Every row comes from one small tree of marks. Brackets hold a mark, then the marks that hang from it, in alphabetical order. Every link used is in the known rows. Which tree was each row made from?
Known rows:
{vadu {kene {migari sino}}}: -0.66, 0.71, -0.47, 0.74, 0.44, -0.34, -0.65, 0.10, 0.63, -1.46, 0.07, -0.17, -0.10, -0.27, -1.87, 0.54, -0.12, 1.46, 0.37, -0.14, 0.52, -0.34, -0.05, -1.84, -4.06, -0.64, -0.57, 0.09
{niborer lefed}: 0.50, -0.51, -0.21, 0.96, -0.09, 0.27, -0.10, 0.13, -0.18, -0.11, -0.89, 0.27, -0.51, -0.39, -0.31, 0.41, -0.14, 0.67, -0.98, 0.18, 0.72, -0.36, -0.12, 0.11, -0.54, 0.41, -0.42, -0.14
{niborer lefed {sino faru}}: -0.24, -0.61, -0.22, 1.62, -1.26, 1.49, 1.39, 0.62, -0.08, -1.79, -1.18, 0.29, -0.64, -0.98, -0.66, 1.20, 0.58, 0.76, -0.87, 0.05, 1.76, -0.82, -0.63, -1.03, -2.71, -0.09, -0.74, 0.96
{vadu kene}: -0.14, 0.23, -0.52, 0.27, -0.44, -0.47, -0.73, -0.06, 0.19, 0.28, -1.24, -0.01, -0.32, 0.10, -1.29, 0.40, -0.03, -0.16, 0.80, -0.10, -0.44, 0.00, 0.20, -0.59, -2.91, -0.35, -0.29, 0.14
{sino faru}: -0.49, -0.19, 0.12, -0.57, -0.51, 0.40, 0.71, 0.23, -0.28, -0.03, 0.07, -0.08, 0.59, -0.41, -0.56, 0.23, 0.50, -0.01, 0.31, 0.01, 0.61, 0.03, -0.10, -0.42, -1.06, -0.67, 0.48, 0.38
{migari lefed {sino faru}}: 0.28, 0.25, 0.99, 1.22, -0.25, -0.51, -0.26, 0.45, 0.43, -1.42, 2.22, -0.50, 1.88, -0.94, -0.86, 1.56, 0.59, 1.70, 0.00, -0.65, 1.68, -0.39, -0.53, -1.76, -1.49, -0.95, 0.17, 0.79
{kene faru niborer}: 0.20, 0.62, -0.49, 0.60, 1.18, 1.52, 1.45, 0.10, -0.58, -0.51, -2.11, 0.38, 0.64, 0.09, -0.10, 0.31, 0.44, 1.44, 0.87, -0.44, 0.94, -0.29, -0.29, -2.23, -0.88, -1.77, 0.56, 0.04
{vadu lefed sino}: -0.45, 0.10, 0.29, 2.14, -0.72, 0.25, -1.43, 0.22, 0.47, -0.68, -2.37, -0.23, -0.76, -0.05, -1.02, 0.36, 0.45, -0.73, -0.55, -0.69, 1.10, -0.64, 0.17, -0.76, -3.56, -0.38, 0.29, 0.58
{kene {faru sino} {niborer lefed}}: 0.00, -0.05, -0.56, 1.92, 1.01, 1.32, 1.66, 0.60, -0.47, -2.16, -2.11, 1.11, -0.09, -0.30, -0.22, 0.28, 0.23, 2.36, 0.12, -0.15, 1.30, -1.04, -0.79, -2.72, -1.51, -1.70, -0.14, 0.00
{vadu {kene {migari sino} niborer}}: -0.45, 0.94, -0.93, 0.95, 1.09, 0.15, 0.15, 0.34, 0.02, -1.11, -0.21, -0.02, 0.15, -0.15, -0.83, 0.99, 0.19, 2.43, 1.12, -0.49, 0.72, -0.28, -0.10, -2.36, -4.33, -1.66, -0.21, -0.17
{vadu {kene niborer}}: 0.15, 0.47, -0.82, 0.30, 0.20, 0.13, 0.08, 0.08, -0.48, 0.65, -1.48, 0.18, 0.06, 0.21, -0.38, 0.79, 0.14, 0.97, 1.46, -0.46, -0.18, -0.01, 0.06, -1.21, -2.76, -1.09, 0.39, -0.19
{migari {kene niborer} lefed {sino faru}}: 1.17, 0.36, 0.32, 2.18, 0.71, 0.32, -0.12, 0.32, -0.15, -1.82, 2.40, -0.75, 2.70, -1.03, -0.66, 2.63, 1.47, 3.31, 1.63, -1.37, 1.76, -0.93, -0.30, -3.20, -2.73, -2.19, 0.73, 0.64
{vadu {kene migari} lefed {sino faru}}: -1.66, 0.43, -0.45, 2.17, -0.74, 0.52, -1.38, 0.70, 0.30, -1.38, -3.19, -0.42, -0.76, -0.39, -3.42, 0.68, 0.98, 0.04, 0.59, -0.39, 1.53, -0.58, 0.25, -2.12, -8.55, -1.37, 0.19, 0.58
{vadu kene sino}: -0.74, 0.52, -0.48, 0.88, -0.49, -0.33, -1.12, 0.08, 0.73, -0.92, -1.97, -0.19, -0.93, 0.07, -1.59, 0.52, 0.26, -0.78, 0.14, -0.69, -0.05, -0.35, 0.25, -0.87, -4.00, -0.59, -0.70, 0.23
{niborer sino}: -0.33, -0.02, -0.27, 1.01, -0.60, 0.85, 0.79, 0.25, 0.43, -1.57, -0.06, 0.15, -0.59, -0.18, 0.17, 0.36, 0.29, 0.27, -0.35, -0.25, 0.53, -0.46, -0.29, -0.64, -1.52, 0.19, -0.66, 0.67
{vadu {kene faru {migari lefed}} sino}: -0.96, 1.32, -0.54, 2.25, 1.12, 0.86, -1.06, 0.63, 0.88, -2.77, -2.78, -0.42, -0.22, -0.20, -2.78, 0.64, 0.82, 1.07, 0.37, -0.72, 1.53, -0.62, 0.02, -2.88, -6.74, -1.46, -1.09, -0.33
{vadu lefed}: 0.24, -0.30, 0.29, 1.64, -0.86, -0.13, -0.99, 0.13, -0.02, 0.68, -1.39, -0.08, -0.29, 0.01, -0.90, 0.14, 0.04, -0.08, 0.04, -0.01, 0.53, -0.16, 0.04, -0.39, -2.34, -0.14, 0.81, 0.57
{vadu {kene migari niborer} sino}: -1.16, 1.28, -1.20, 1.09, 1.17, 0.66, -0.23, 0.61, -0.04, -1.63, -2.06, -0.05, -0.76, 0.10, -0.90, 0.64, 0.73, 0.96, 0.86, -0.74, 0.73, -0.35, 0.25, -2.03, -5.21, -1.50, -0.52, -0.60

Write each row's tree:
0.96, -0.16, -0.30, 1.87, 0.44, 0.77, 0.57, 0.07, -0.47, -1.74, 0.80, 0.01, 1.51, -1.13, -0.97, 2.38, 1.12, 2.69, 0.76, -0.91, 1.61, -1.19, -0.34, -2.82, -2.24, -1.95, 0.83, 0.76	{migari {kene {niborer lefed}} {sino faru}}
-0.25, 0.58, -0.48, 2.62, -0.64, 0.37, -1.35, 0.43, -0.01, -0.14, -3.69, -0.07, -0.83, 0.16, -1.52, 1.19, 0.73, 0.20, 1.02, -1.12, 0.77, -0.57, 0.22, -1.96, -6.28, -1.44, 0.47, 0.40	{vadu {kene niborer} lefed sino}
1.70, 0.50, -0.23, 2.06, 1.42, 0.39, -0.44, 0.38, -0.56, -0.58, 0.82, -0.43, 1.52, -0.34, 0.26, 1.69, 1.24, 2.75, 1.69, -1.18, 0.54, -0.53, 0.05, -1.62, -1.92, -1.36, 0.42, -0.19	{migari {kene niborer} lefed}
-0.21, 0.03, -0.57, 2.50, -1.52, 1.03, 0.10, 0.59, -0.33, -0.31, -3.02, 0.16, -0.36, -0.26, -1.77, 1.62, 0.96, 1.13, 1.59, -0.63, 1.13, -0.56, -0.17, -2.48, -7.29, -1.59, 0.77, 1.20	{vadu {kene {niborer {sino faru}}} lefed}
-0.03, 1.02, 0.20, 2.03, 1.75, 0.81, 0.06, 0.55, 0.63, -3.15, 0.53, -0.34, 1.19, -0.61, -1.53, 0.75, 0.33, 2.71, -0.23, -0.33, 2.31, -0.64, -0.57, -2.97, -3.16, -1.41, -0.52, 0.00	{kene faru {migari lefed sino}}
1.28, -0.25, -0.88, 1.75, 0.93, 0.82, 0.19, 0.02, -0.83, -0.51, -0.82, 0.15, 0.36, -0.48, -0.22, 1.40, 0.68, 2.17, 0.88, -0.61, 0.48, -0.86, 0.13, -1.60, -1.45, -0.98, 0.46, -0.26	{migari {kene {niborer lefed}}}
0.27, 1.41, -0.06, 2.22, 2.45, 1.43, 0.99, 0.81, -0.02, -2.96, 0.17, -0.19, 1.53, -0.54, -0.53, 1.06, 0.59, 3.95, 0.57, -0.88, 2.63, -0.63, -0.64, -3.98, -2.83, -2.33, -0.01, -0.26	{kene faru {migari lefed sino} niborer}
1.64, 0.83, 0.18, 3.08, 1.58, 0.81, -0.09, 0.06, 0.11, -2.64, 0.71, -0.42, 2.42, -0.65, -0.89, 2.33, 1.02, 3.49, 1.36, -1.54, 1.80, -1.15, -0.38, -4.13, -2.72, -2.50, 0.42, 0.51	{migari {kene faru niborer} lefed sino}
1.44, 0.25, 0.55, 2.49, 0.56, -0.64, -1.57, -0.06, 0.66, -2.11, 2.57, -0.73, 1.76, -0.80, -0.77, 2.00, 0.69, 2.24, 0.77, -1.12, 0.87, -0.89, -0.05, -1.93, -1.79, -0.88, 0.07, 0.68	{migari kene lefed sino}
-0.62, 0.26, -0.12, 2.44, -1.30, -0.23, -2.14, 0.11, 0.63, -0.43, -3.27, -0.22, -1.08, 0.04, -2.41, 0.70, 0.40, -1.07, 0.35, -0.72, 0.51, -0.55, 0.30, -1.22, -6.16, -0.59, 0.16, 0.69	{vadu kene lefed sino}
-0.85, 0.31, -0.08, 1.99, -0.86, -0.20, -1.33, 0.51, 0.29, -0.77, -1.26, -0.43, 0.11, -0.52, -3.38, 1.03, 0.38, 1.50, 0.69, -0.02, 1.49, -0.47, -0.04, -2.66, -7.13, -1.24, 0.44, 0.91	{vadu {kene {migari {sino faru}}} lefed}
-0.30, 0.96, -0.60, 2.84, 0.66, 1.06, -0.40, 0.37, -0.02, -1.21, -3.24, 0.02, 0.31, -0.14, -2.73, 1.08, 0.37, 2.69, 1.17, -0.51, 1.94, -0.80, -0.25, -4.23, -7.20, -2.44, 0.69, 0.45	{vadu {kene faru {migari sino} niborer} lefed}
-1.03, 0.60, -0.82, 0.94, 0.92, 2.13, 2.52, 1.05, -0.76, -2.44, -0.35, 0.23, 0.08, -0.45, 0.07, 0.66, 1.15, 2.43, 0.70, -0.22, 1.85, -0.43, -0.45, -2.19, -3.92, -1.53, -0.24, -0.05	{kene migari {niborer {sino faru}}}
1.40, 0.44, -0.33, 2.76, 0.90, 1.10, 0.18, 0.58, -0.21, -2.31, 0.76, -0.34, 1.03, -0.50, 0.33, 2.05, 1.35, 3.02, 1.53, -1.30, 0.97, -0.90, -0.08, -2.26, -3.10, -1.28, -0.16, 0.35	{migari {kene {niborer sino}} lefed}
-0.59, 0.57, -0.40, 2.07, -0.10, 0.52, -0.32, 0.65, -0.30, -0.69, -1.35, -0.12, 0.45, -0.45, -2.32, 1.50, 0.67, 2.48, 1.40, -0.47, 1.65, -0.51, -0.11, -3.31, -7.13, -2.13, 0.97, 0.63	{vadu {kene {migari {sino faru}} niborer} lefed}
-0.13, 0.79, -0.43, 1.12, 0.75, -0.11, -1.07, 0.68, 0.25, -0.92, -0.33, -0.33, 0.06, -0.22, -1.75, 0.59, 0.33, 1.64, 0.80, -0.04, 0.51, 0.10, 0.09, -1.16, -4.89, -0.59, -0.83, -0.56	{vadu {kene {migari lefed}}}
-0.98, 0.07, 0.04, 2.01, -1.77, 0.12, -1.50, 0.39, 0.37, -0.32, -3.11, -0.32, -0.55, -0.27, -3.11, 1.12, 0.89, -0.86, 0.54, -0.68, 1.06, -0.55, 0.27, -1.83, -7.31, -1.22, 0.44, 1.00	{vadu kene lefed {sino faru}}
0.54, 0.17, -0.67, 1.54, 1.13, 1.97, 1.59, 0.24, -0.79, -0.63, -2.95, 0.60, 0.23, -0.27, -0.25, 0.68, 0.25, 1.94, -0.03, -0.29, 1.63, -0.64, -0.46, -2.34, -1.14, -1.49, 0.08, -0.27	{kene faru {niborer lefed}}
0.97, 0.29, -0.24, 2.50, 0.50, 1.44, 0.61, 0.70, -0.41, -2.21, 0.81, -0.35, 1.44, -0.79, -0.22, 2.39, 1.82, 2.92, 1.75, -1.24, 1.47, -0.85, -0.21, -2.66, -3.93, -1.72, 0.17, 0.44	{migari {kene {niborer {sino faru}}} lefed}
1.09, 0.19, 0.76, 2.02, 0.06, -0.34, -1.00, 0.07, 0.41, -2.15, 2.70, -0.78, 2.28, -1.11, -1.42, 2.26, 1.13, 2.08, 0.97, -1.09, 1.41, -0.89, -0.15, -2.53, -2.85, -1.44, 0.45, 0.96	{migari kene lefed {sino faru}}
-0.11, 0.94, -0.13, 1.71, 1.74, 1.21, 0.29, 0.78, 0.14, -2.43, -1.05, -0.27, 0.77, -0.36, -1.42, -0.03, 0.48, 2.13, 0.11, -0.04, 1.81, -0.24, -0.29, -2.18, -3.07, -1.10, -0.51, -0.50	{kene faru {migari lefed}}
-0.34, 0.42, -0.57, 1.16, 1.36, 1.21, 1.58, 0.80, -0.71, -1.91, 0.45, 0.23, 0.62, -0.96, -0.62, 1.37, 0.66, 3.40, -0.17, -0.20, 2.32, -0.63, -0.60, -2.54, -2.61, -1.63, 0.24, -0.10	{kene {migari {sino faru}} {niborer lefed}}
-0.58, -0.17, -0.07, 2.64, -1.02, -0.09, -1.09, 0.13, 0.37, -1.16, -3.40, 0.62, -0.49, 0.07, -3.22, 0.07, 0.04, 0.62, 0.90, -0.07, 0.53, -0.85, -0.21, -2.64, -6.16, -1.42, 0.10, 1.06	{vadu {kene {faru sino}} lefed}
-1.17, 0.28, -0.50, 2.81, -0.05, 0.41, -0.91, 0.58, 0.40, -2.17, -3.47, 0.48, -0.71, 0.00, -3.54, -0.40, 0.14, 1.45, 1.01, 0.20, 0.87, -0.93, -0.24, -3.24, -7.41, -1.57, -0.20, 0.53	{vadu {kene {faru sino} migari} lefed}
0.49, 0.23, -0.16, 1.21, 0.30, 0.52, 0.69, -0.04, -0.35, -1.66, 1.58, -0.36, 1.83, -0.77, -0.47, 2.08, 1.21, 2.36, 1.36, -1.06, 1.08, -0.87, -0.09, -2.92, -2.11, -2.07, 0.96, 0.84	{migari {kene niborer} {sino faru}}
-0.45, 1.13, -0.59, 1.24, 2.25, 1.53, 1.57, 0.50, -0.11, -2.74, -0.78, 0.13, 0.92, -0.31, -0.71, 0.61, 0.35, 3.07, 0.32, -0.44, 2.03, -0.63, -0.56, -3.57, -2.34, -2.19, 0.09, -0.27	{kene faru {migari sino} niborer}
-0.59, 0.83, -1.18, 3.28, 0.24, 1.91, 0.43, 0.68, -0.19, -1.91, -4.56, 0.18, -0.75, -0.04, -2.43, 0.88, 0.74, 2.43, 1.34, -0.40, 1.91, -0.86, -0.24, -3.83, -8.87, -2.10, 0.12, 0.49	{vadu {kene faru migari {niborer sino}} lefed}
-0.21, 0.70, -1.47, 1.66, 1.49, 1.60, 0.79, 0.44, -0.59, -1.04, -3.83, 0.46, -0.34, -0.22, -1.99, 0.61, 0.30, 2.77, 0.61, 0.02, 1.38, -0.54, -0.17, -2.98, -5.11, -1.85, -0.44, -0.72	{vadu {kene faru migari {niborer lefed}}}
0.71, 0.18, -0.81, 1.79, 0.52, 1.31, 0.91, 0.16, -0.35, -2.08, -0.14, 0.05, 0.33, -0.27, 0.48, 1.29, 1.10, 1.72, 1.29, -0.93, 0.37, -0.90, -0.10, -1.94, -2.65, -1.14, 0.14, 0.54	{migari {kene {niborer sino}}}
0.02, 0.52, -0.62, 1.58, 1.63, 0.92, 0.98, 0.71, -0.50, -1.86, 0.23, 0.28, 0.17, -0.68, -0.05, 1.16, 0.25, 3.59, -0.58, -0.29, 2.04, -0.63, -0.50, -2.16, -1.90, -1.02, -0.11, -0.44	{kene {migari sino} {niborer lefed}}
1.28, -0.08, -0.44, 2.30, 0.70, 0.31, 0.05, -0.13, -0.23, -1.75, 0.97, 0.05, 0.99, -0.82, -0.11, 1.96, 0.58, 2.76, 0.46, -1.05, 0.98, -1.25, -0.22, -2.59, -1.50, -1.38, 0.28, 0.28	{migari {kene {niborer lefed}} sino}
-0.29, 0.93, -0.46, 0.78, 1.69, 0.77, 0.97, 0.57, -0.24, -1.92, 1.20, 0.03, 0.58, -0.28, 0.49, 0.71, 0.34, 3.01, 0.28, -0.39, 1.36, -0.39, -0.29, -2.12, -1.58, -1.40, 0.25, -0.30	{kene {migari sino} niborer}
-0.82, 0.41, -0.96, 2.52, -0.63, 1.56, 0.37, 0.94, -0.48, -1.13, -2.70, 0.08, -0.53, -0.36, -2.08, 1.20, 1.02, 2.08, 1.53, -0.32, 1.65, -0.54, -0.13, -3.03, -8.58, -1.80, 0.40, 0.60	{vadu {kene migari {niborer {sino faru}}} lefed}
-0.27, 0.42, -1.20, 2.10, 1.34, 2.05, 1.83, 1.03, -0.69, -2.25, -1.06, 0.51, -1.02, -0.54, 0.44, 0.82, 0.55, 2.93, -0.32, -0.18, 1.89, -0.79, -0.48, -1.85, -3.25, -0.68, -0.78, -0.49	{kene migari {niborer lefed sino}}
0.07, 0.39, -0.77, 3.16, -0.79, 1.57, 0.33, 0.28, -0.04, -1.00, -4.82, 0.35, -0.39, 0.02, -2.22, 1.36, 0.51, 1.28, 1.46, -0.70, 1.47, -0.91, -0.26, -3.51, -7.56, -1.97, 0.31, 1.03	{vadu {kene faru {niborer sino}} lefed}
-0.34, 0.94, -0.54, 1.82, 1.01, 1.91, 1.86, 1.56, -0.61, -2.70, 0.74, -0.12, 0.71, -0.69, 0.14, 1.32, 1.42, 3.47, 0.79, -0.56, 2.34, -0.30, -0.64, -2.53, -4.26, -1.52, -0.44, -0.10	{kene {migari lefed} {niborer {sino faru}}}
